Every row comes from one small tree of marks. The marks that hang from a mark follow it in brackets, in alphabetical order. Every link used is in the known rows. Which tree was each row made from?
Known rows:
vokeme{figu{buzes duso gobu komitot}}: [-0.216  1.803 -1.038  2.098  0.240  1.989 -1.119 -0.868  0.087 -0.227
 -6.168 -0.851 -2.270 -0.430 -1.218 -3.944  0.354  0.668 -0.637 -0.164
 -1.784]
virol{figu{bupul duso soterug}}: [ 0.321  1.463 -1.529  1.408 -0.056  1.509  0.325  0.821 -0.294  0.953
 -4.246 -0.213 -0.665 -0.176 -0.740 -1.090  1.778  0.651  1.683  0.153
 -0.744]
rusoku{gobu{figu{bupul buzes komitot soterug}} suto virol}: [ 0.207  0.441  1.512  4.251 -1.144  0.346  0.865  0.597 -2.134 -1.400
 -3.300 -0.744  2.409  1.931  1.241  1.891  1.816  0.331  0.649 -0.445
 -2.245]
gobu{figu{buzes duso} rusoku{suto virol}}: [-0.125  1.026  1.921  2.176  1.687  1.027  3.370  0.306 -1.154 -0.967
 -3.686  0.328  2.336  2.226  1.176  1.544  0.900  0.371  0.018 -1.417
 -0.223]
rusoku{gobu{figu{bupul duso komitot soterug}} suto virol}: [ 0.704  0.766  1.827  3.974 -0.923  0.412  2.806  1.153 -2.051 -1.123
 -3.663 -0.690  1.492  1.966  1.122  2.302  1.807  0.535  1.053 -0.588
 -1.174]
betu{figu{bupul komitot}}: [ 0.422  0.379  1.184  1.596  0.325  1.369  0.533 -0.503 -0.714  1.046
 -3.481 -1.196 -0.385 -0.434 -0.939 -2.529 -0.013  0.690 -0.075  0.441
 -0.387]
betu{figu{bupul buzes gobu}}: [ 0.088  0.081  1.932  1.578 -0.235  2.093 -0.188 -1.141 -0.838  1.089
 -4.191 -0.413 -0.159 -0.381  0.129 -2.519  0.234  0.707 -0.764  0.750
 -1.993]
betu{figu{buzes duso komitot soterug virol}}: [ 0.061  2.125 -0.971  2.196  0.315  2.324  3.893 -0.766  0.314  0.823
 -5.659 -1.824 -1.933 -0.946 -2.434 -5.159  1.392  0.618 -0.562 -0.261
 -1.953]
duso{figu{soterug}}: [-0.553  0.112  0.230 -0.012 -0.637  0.436  2.269  0.325  0.839 -0.217
 -1.350 -0.270 -0.271 -1.065 -1.864 -0.253  0.312 -0.027  0.575 -0.046
 -0.003]
suto{rusoku}: [ 0.122  0.214  3.411  0.697  0.196 -0.326 -0.354  1.062 -0.664  0.021
  0.528 -0.285  0.652  0.713  0.628  1.344  0.356 -0.045 -0.334  0.119
  0.141]
betu{figu{duso gobu}}: [ 0.278  0.548  1.603  0.356  0.202  1.626  4.099 -0.947 -0.529  0.745
 -3.609 -0.109 -1.137 -0.335 -0.563 -1.572  0.460  0.386 -0.686  0.014
 -0.410]
rusoku{virol{figu}}: [-0.208  0.840  0.539  0.454 -0.320  0.069  2.048  0.530 -1.164 -0.863
 -1.911  0.921  0.555  0.684  0.919  1.174  2.093 -0.339 -0.021 -0.746
  0.041]
gobu{figu{bupul buzes duso komitot} rusoku{suto virol}}: [ 0.364  1.456  2.130  4.332  1.703  1.766  1.359  0.672 -1.167 -0.305
 -5.941 -0.308  1.937  2.048  0.795 -0.150  0.923  1.089  0.635 -0.850
 -1.257]
suto{rusoku{gobu{figu}}}: [ 0.143 -0.268  4.030  1.113  0.263 -0.436 -0.468  0.880 -1.791 -0.479
  0.373 -0.483  1.777  1.811  0.875  2.390  0.771 -0.100 -0.024  0.236
 -0.127]
rusoku{suto virol{figu{bupul buzes duso soterug}}}: [ 0.099  1.777  0.590  2.590 -0.631  1.135  2.626  0.975 -1.184 -0.646
 -4.328  0.296  0.406  0.833  1.646  0.818  2.538  0.327  1.028 -0.802
 -1.295]
duso{figu}: [-0.492 -0.048  1.805 -0.646  0.056  0.517  1.864 -0.003  0.519 -0.377
 -0.954  0.366 -0.663 -0.758 -0.699 -0.509  0.089 -0.086  0.411  0.162
  0.509]
rusoku{gobu}: [ 0.196 -0.124  1.399  0.581 -0.782 -0.319 -0.002 -0.155 -0.713 -0.608
  1.050 -0.038  0.666  0.794  0.607  0.863  0.589 -0.188  0.228  0.345
 -0.772]
gobu{figu rusoku}: [-0.033 -0.205  0.514  0.779  1.360  0.275  1.016  0.152 -0.718  0.162
 -1.295 -0.363  2.616  1.554 -0.447  1.900 -0.079  0.276 -0.012 -0.471
  0.565]
betu{figu{buzes komitot}}: [-0.455  0.710  0.018  1.108  0.842  1.306  0.946 -1.569 -0.378  0.064
 -3.362 -0.828 -0.182 -0.538 -1.470 -3.758  0.330  0.125 -0.673 -0.163
 -1.319]
rusoku{gobu suto virol{figu{buzes duso komitot soterug}}}: [-0.034  2.087  1.005  3.514 -1.187  0.493  3.858  0.363 -1.570 -1.889
 -3.541  0.050  1.031  1.492  1.095  1.012  3.556 -0.229  0.989 -0.929
 -2.526]
betu{figu{buzes komitot soterug}}: [-0.502  0.844 -1.579  1.726  0.173  1.206  1.451 -1.273 -0.071  0.230
 -3.756 -1.450  0.226 -0.861 -2.671 -3.459  0.585  0.181 -0.497 -0.346
 -1.845]

Which tree is each row?
[-0.015  2.035 -0.877  2.491  1.175  2.282 -1.740 -0.228 -0.246  0.499
 -6.019  0.109 -1.226 -0.128 -0.474 -4.286  1.940  0.738  1.515  0.316
 -2.183]
virol{figu{bupul buzes duso komitot}}
[ 0.333  1.019 -0.788  4.156 -1.427  0.686  1.862  0.289  0.725  0.567
 -3.248 -1.241  1.440  0.024 -2.451  0.415  1.155  0.590 -0.305 -0.042
 -3.235]
figu{gobu{rusoku} komitot soterug}
[-0.164  0.929  1.190  1.643 -0.905  1.966  0.557  0.591  0.915  0.720
 -3.825 -0.933 -1.477 -1.213 -0.968 -2.875  0.917  0.750  0.451  0.778
 -1.654]
duso{figu{bupul buzes soterug virol}}
[ 0.607  2.267  0.537  6.163 -0.536  2.601 -0.156  0.741  0.529  0.768
 -7.631 -0.500  0.337  0.153 -1.506 -2.819  1.492  1.546  0.192 -0.058
 -4.607]
figu{bupul buzes duso gobu{rusoku{virol}} komitot soterug}
[-0.821  0.300  0.495  1.270 -1.065  1.352  1.329 -0.447  0.904 -0.247
 -3.332  0.053 -0.274 -1.195 -1.742 -1.412  0.839  0.136  0.043  0.249
 -2.448]
duso{figu{buzes gobu soterug}}
[-0.155  0.481  0.867  3.546 -1.055 -0.104  2.370  0.216 -1.971 -1.994
 -2.532 -0.583  2.523  1.944  0.858  2.236  2.010 -0.122  0.293 -0.918
 -2.094]
rusoku{gobu{figu{buzes komitot soterug}} suto virol}
[ 0.159  2.713 -2.344  3.467  0.006  2.134  1.666  0.119  1.282  0.553
 -5.564 -1.583 -2.473 -0.848 -2.356 -5.362  1.795  0.813  0.153 -0.156
 -3.264]
figu{buzes duso komitot soterug virol}
[ 0.694  1.268  0.806  3.267 -1.500  1.342  2.375  0.105  0.343  0.843
 -3.783 -1.146 -1.840 -0.272 -0.459 -1.815  1.860  0.590 -0.899  0.715
 -3.003]
figu{gobu komitot virol}
[ 0.925  1.163  0.301  2.730  0.694  1.870  2.198  1.406 -0.226  1.631
 -4.626 -1.561  0.673  1.117 -0.897  0.093  0.718  1.358  0.536 -0.006
 -0.250]
gobu{figu{bupul duso soterug virol} rusoku}
[ 0.272  1.072  0.585  1.651  1.171  2.091 -2.953  0.022  0.239  0.725
 -3.920  0.296 -1.441 -0.211  0.420 -3.903 -0.100  1.052  0.897  0.439
 -1.491]
figu{bupul buzes duso}
[ 0.751  2.170  0.058  2.229  0.381  1.588  2.903  0.454  0.716  0.676
 -4.000 -1.002 -3.026 -0.320 -0.877 -3.738  1.400  0.716  0.096  0.080
 -1.155]
figu{duso komitot virol}
[ 0.353  0.810  1.237  3.286 -0.805 -0.026  4.297  0.758 -1.884 -1.696
 -2.853 -0.528  1.621  1.978  0.713  2.652  1.987  0.066  0.703 -1.031
 -1.011]
rusoku{gobu{figu{duso komitot soterug}} suto virol}
[ 0.678  1.594  0.525  2.659 -1.108  1.658  0.520  1.215 -0.353  0.636
 -5.569 -1.129 -0.518  0.293 -0.538  0.250  0.282  1.191 -0.474 -0.284
 -0.428]
vokeme{figu{bupul duso gobu{rusoku{virol}} soterug}}
[ 0.378  0.300  3.559  1.742 -1.705 -0.812  3.451  0.702 -1.769 -1.821
  0.786  0.310  1.547  1.852  2.884  3.873  1.597 -0.407 -0.013 -0.564
 -0.540]
rusoku{gobu suto virol}
[ 0.157  1.236  4.831  3.127 -0.437  0.281 -1.017  1.298 -2.042 -0.874
 -2.161  0.097  1.446  1.739  1.636  0.881  2.555  0.026  0.091  0.122
 -1.841]
suto{rusoku{gobu virol{figu{bupul buzes komitot}}}}
[-0.259  0.927 -0.375  1.121  0.335  1.459 -2.535 -0.233 -0.703  0.436
 -3.437  0.281  0.063  0.108  0.620 -1.916  1.586  0.345  0.998  0.491
 -1.560]
virol{figu{bupul buzes}}
[ 0.209 -0.065 -2.204  2.758  0.325  0.937 -1.763  0.474 -0.584  0.780
 -4.240 -1.461  0.951  0.206 -2.005 -0.861  0.185  0.905  0.993  0.166
 -0.982]
gobu{figu{bupul komitot soterug}}
[ 0.454  0.341  2.527  2.157 -1.057  0.403  2.960  0.181 -0.193  0.207
 -0.928 -0.116  1.534  0.985  1.094  2.808  0.732  0.274 -0.463  0.080
 -1.581]
figu{gobu{rusoku{suto}}}
[ 0.657  1.532  1.548  2.182  0.052  1.997  1.197  0.515 -0.522  1.158
 -4.760  0.490 -0.083  0.658  0.599 -0.118  1.985  0.843  0.959  0.497
 -1.477]
virol{figu{bupul duso gobu{rusoku}}}
[ 0.451  0.870  2.649  2.490 -1.591  0.636  3.102  0.989 -1.789 -0.484
 -3.201  0.572  0.788  1.211  2.882  3.111  2.559  0.157  0.361 -0.222
 -1.118]
rusoku{suto virol{figu{bupul gobu}}}
[ 0.337  1.478 -1.911  3.605  0.877  2.527 -0.684  0.379 -0.072  1.113
 -7.036 -1.676 -1.157  0.010 -1.808 -4.185  1.116  1.351  0.783  0.230
 -2.302]
gobu{figu{bupul buzes duso komitot soterug virol}}
[-0.559  1.774 -2.686  0.922  0.477  1.450  0.714 -0.309  0.038 -0.020
 -4.105  0.149 -0.409 -0.278 -1.300 -2.283  2.155  0.095  1.071 -0.453
 -1.680]
virol{figu{buzes duso soterug}}
[-0.753  1.117 -2.705  0.856 -0.207  0.844 -0.278 -0.373 -0.197 -0.110
 -2.830 -0.128  0.593 -0.224 -1.114 -1.198  2.062 -0.176  0.718 -0.252
 -1.879]
virol{figu{buzes soterug}}
[ 0.806  1.520 -1.633  3.554 -0.017  1.592 -0.797  1.036  0.695  1.163
 -4.941 -1.224 -1.320 -0.708 -2.166 -3.077  0.390  1.313  1.443  0.230
 -1.682]
figu{bupul duso komitot soterug}
[-0.056  1.695  1.411  2.477 -1.324  0.345  4.031  0.448 -1.736 -1.841
 -2.543  0.391  1.225  1.636  1.856  2.030  3.302 -0.317  0.865 -0.923
 -1.868]
rusoku{gobu suto virol{figu{buzes duso soterug}}}
[ 0.017  1.728 -1.040  4.453 -0.819  2.024 -1.037 -0.002 -0.129  0.897
 -6.057 -0.681  1.191  0.121 -1.347 -1.581  2.504  0.810  0.731  0.470
 -4.137]
virol{figu{bupul buzes gobu{rusoku} komitot soterug}}
[ 0.480  1.058 -0.102  3.418 -0.108  1.700 -0.589  0.178 -0.767  0.285
 -4.588 -1.375 -0.255  0.804 -0.807 -2.406  1.453  0.902  0.844  0.512
 -2.567]
rusoku{gobu{figu{bupul buzes duso komitot soterug virol}}}
[-0.157  1.422 -0.873  2.680  0.018  2.248  2.796 -1.362  0.105  0.589
 -6.176 -1.033 -0.904 -0.929 -2.694 -4.178  1.055  0.614 -0.519 -0.220
 -2.927]
betu{figu{buzes duso gobu komitot soterug}}
